Each row comes from the steps of one path. Every step used is in the known rows, and no mark comes twice. Write the path behind each row, first mark first.
Known rows:
e, l, t: [ 18.8 -15.0  26.8  10.9 -46.6  -5.7 -14.3 -37.5  22.3  -6.7  -3.9 -24.0
  13.0   2.7  23.8  10.2  16.1 -25.1]
g, e, l, z: [ 11.2  -1.4  24.4 -14.1  -2.9  21.4   7.6  -1.7  42.4 -23.3  39.2  -2.8
 -13.5 -14.8 -16.5   1.2 -11.1  30.2]
g, e, l, p, t: [ -3.1  -8.8  15.5  12.0   8.0  13.5   6.6   2.2  43.6 -27.4   3.7  10.5
 -26.0  -7.4 -10.6 -15.8  -8.7  -0.2]
t, l, z, g: [ 13.8  17.4  -8.6 -42.3   9.1  35.5 -12.6  -1.4 -54.5  33.9  31.1   1.2
   5.4 -11.0  10.7  36.7   3.7  16.9]
p, g: [-17.2  43.6 -16.3 -37.3  19.3  -9.6  19.1  -0.4 -24.0  50.6 -20.2   7.1
  13.1  25.2  -8.9   4.7  26.0  16.6]
e, l, t, z: [ 31.9 -27.0  23.9  20.6 -60.8 -13.1 -28.7  -9.8  -1.7  -9.5   2.6 -28.3
  15.4   7.3  25.5  -0.6  24.2 -25.2]
l, p, g: [-26.9  10.4  -6.8   3.0   5.1 -16.3  34.3   2.1 -14.6  35.1 -45.8  -3.1
  24.4   8.2 -44.4   7.7  -7.2  -6.5]
g, e: [  4.5  25.2 -23.9 -13.0   5.4   4.5   2.2   8.5  -4.0   2.9  22.7   9.0
 -11.2  -0.3 -16.6   5.4   7.1  34.1]
t, e, l, p: [ -8.1 -11.8 -15.1  28.3  -5.2  -5.2  17.5 -15.4  -4.2  -9.2 -21.8 -18.3
  13.9 -17.0   9.3  -3.8 -55.7  -0.2]
g, e, l: [  2.9  12.5   6.8  -5.8   3.7  12.3  -4.9 -10.6  39.0 -25.1  31.2   3.1
 -23.3  -0.2   2.3 -10.1  -2.0  31.3]
z, g, e, l: [-24.3   4.0  -6.9 -32.8  57.8  -8.8 -18.5 -12.1   7.8 -27.8  32.8  16.7
 -12.6   7.2  10.0  13.1 -16.7  19.0]
t, e, l, p, g: [-15.7  -2.8 -12.9   9.6  19.2  -2.6  31.2  -3.5   0.6   4.0 -33.7  -9.8
  11.8  -6.6   6.4  -6.3 -55.2   4.7]
p, t, z: [ 10.7   1.1 -24.1   9.3 -39.3 -19.0 -31.4  26.3 -68.9  27.0  -2.5  14.0
   6.4   6.2  19.0 -18.7  62.6 -37.2]
g, e, l, p, t, z: [  6.2 -15.3  12.1  17.9  -4.1   9.0  -2.5  26.5  27.4 -29.3   8.4   9.2
 -23.6  -7.4  -8.6 -20.3  -4.2   0.6]
t, z, g, e: [ -1.6  -4.3 -38.5 -14.5  22.0 -26.6 -29.0  41.3 -65.1  -3.3  33.8   8.4
   7.1  13.2  -0.9   1.4   9.7  16.7]
e, l: [-14.7   8.8  18.6   3.8 -30.6  -3.6 -20.6 -45.9  16.7 -14.5  16.4 -11.5
  -0.9   3.7  21.0  -8.7  18.5  -2.3]
t, e, l: [ -3.9   3.3 -20.6   9.1  -3.6  -1.9   2.3 -21.0 -13.0  -2.3   0.4 -12.5
   5.1  -8.6  36.7  -5.7 -33.6  10.2]
l, p: [-20.6  -6.8 -11.7  31.0 -32.6 -19.6  13.5 -15.3 -26.4  13.2 -22.0 -15.5
  28.1  -6.4 -40.9  10.4  -6.1 -19.5]
p, g, e, l, t, z: [ 21.2  13.1   9.1 -30.7  23.9   7.0  15.9  37.7  20.4  11.2 -10.0   3.8
 -11.3  23.5  -2.4  -4.5   7.2  27.0]
p, g, e, l, t, k: [  3.5  30.7   9.0 -15.4  41.8  21.8  20.7   2.9  34.4  14.1 -21.0  10.6
 -11.0  21.5  -8.8   9.1   8.9  27.2]

Which path is each row?
[ -0.2  -9.4 -19.2 -12.3  18.6 -21.3 -36.9  30.2 -37.9 -20.9  37.6   9.0
  -4.7  15.1  12.0  -7.3   5.3  15.7]
t, z, g, e, l
[ -4.6  -7.8  -3.7 -36.4  25.6  -1.3   7.3   7.1 -18.4   7.3  33.8   0.3
  20.3 -15.2 -34.1  31.6 -17.5  13.5]
l, z, g, e
[-16.1  12.4  -6.8  -4.3  29.1  -2.5  45.9  25.1   4.5  22.8 -36.1   4.4
   5.2   4.8 -52.5   8.0 -20.6  15.4]
l, p, g, e
[ 11.8  20.1  12.2 -38.9  32.5  13.8  25.5  15.1  38.2  15.7 -12.6   6.0
 -12.8  18.8  -3.8   4.1  -0.2  27.3]
p, g, e, l, t
[-18.7 -17.3  24.4  28.9 -26.9  -4.3  -4.8 -27.7  23.8 -15.2 -18.1  -2.5
   1.1  -7.7   3.7 -14.9   7.8 -40.8]
e, l, p, t
[  2.8  11.3 -44.8   3.3  -1.2  -5.5   0.0   7.2 -51.5  33.9 -21.2  11.8
  10.2  -9.6  30.8  -6.4  11.7 -23.7]
p, t, e
[ 19.8   3.6  12.5  21.6   0.4  21.0  -6.9 -14.2  37.7 -18.1   8.3  -2.3
 -12.0   0.5  -1.8  10.8   7.6  13.1]
g, e, l, t, k
[ 38.5 -14.4  11.0   5.2 -18.9   7.1 -11.0  20.1  24.2 -20.1  21.0 -10.4
 -13.0   2.3   3.4  -2.3   4.2  14.4]
g, e, l, t, z
[ -1.8  23.9  18.6 -47.5  34.7  18.0  29.8  14.2  37.7  12.9   3.6   9.9
 -14.0   7.6 -20.2  -1.9  -4.9  39.0]
p, g, e, l, z
[ -1.4 -10.3  40.8  -2.1 -42.0   4.0  -3.6 -37.2  23.1  -9.4  27.3 -19.8
  14.4 -14.9   0.1   0.7   7.2  -5.5]
e, l, z
[ -9.8 -26.6  23.5  36.5 -37.9 -11.0 -14.0  -6.0   3.7 -19.3 -13.8  -4.6
  -0.6  -2.8   6.1 -23.5  13.2 -41.5]
e, l, p, t, z
[-27.4   0.3  29.7   6.0  -1.5  -6.3  16.5 -25.2  32.2  -5.5 -25.3  -7.3
   4.2   7.5 -11.7  -7.0  -9.4  -8.0]
e, l, p, g
[ -9.7 -17.1 -30.8  33.5  -7.4 -13.6  22.1   7.9 -37.2  21.9 -46.4   1.8
  21.1 -18.7 -14.9   1.2 -21.0 -40.0]
l, p, t, e
[ 10.8  -2.9  27.1  40.5 -35.7   3.3 -21.7 -49.5  17.6  -4.1 -11.6 -21.2
  16.4   2.8  16.7  15.9  28.7 -25.7]
e, l, t, k
[ -8.5 -27.2 -22.2  19.8   8.0 -20.0  -1.6  40.4 -41.3   3.1 -20.1  14.5
   7.6  -4.2 -27.2  -2.8   0.4 -33.5]
l, p, t, z, g, e
[ -9.4 -21.7 -12.1   1.7  17.3 -26.3 -26.1  33.6 -31.5 -27.0  21.9   4.1
   0.6   6.7  -9.6  -4.7 -12.3   3.6]
t, z, g, e, l, p
[ 16.1  34.1 -20.9 -17.7 -10.9  30.4 -25.0   2.6 -50.5  43.9  -1.2  22.5
 -20.7   0.4  40.1   0.8  54.1 -17.0]
p, t, l
[ 27.8  -6.8  17.0  -1.2  -6.9  13.0  -1.7  -4.8  42.7 -19.0  15.0  -5.1
 -15.3   0.0   2.0   7.4  -1.5  14.7]
g, e, l, t
[ -5.8  -5.2  13.5  13.5   5.8   8.1   9.6  -4.1  44.4 -31.7  10.2  -2.2
 -19.5  -7.0 -22.4  -5.2 -23.9  18.0]
g, e, l, p
[  1.5   1.2 -20.0   6.3  -0.6  -0.5  -7.5  -5.9 -19.7   9.2 -15.0  11.1
  -3.2 -10.1  42.6 -16.0   2.9 -25.3]
p, t, e, l
[ -2.6 -14.7 -13.0 -11.8  22.2  -2.2  -0.8   0.1 -21.2   8.7  -4.2   9.9
   6.8 -17.1  33.4  -1.2 -12.1 -30.3]
p, t, e, l, z, g
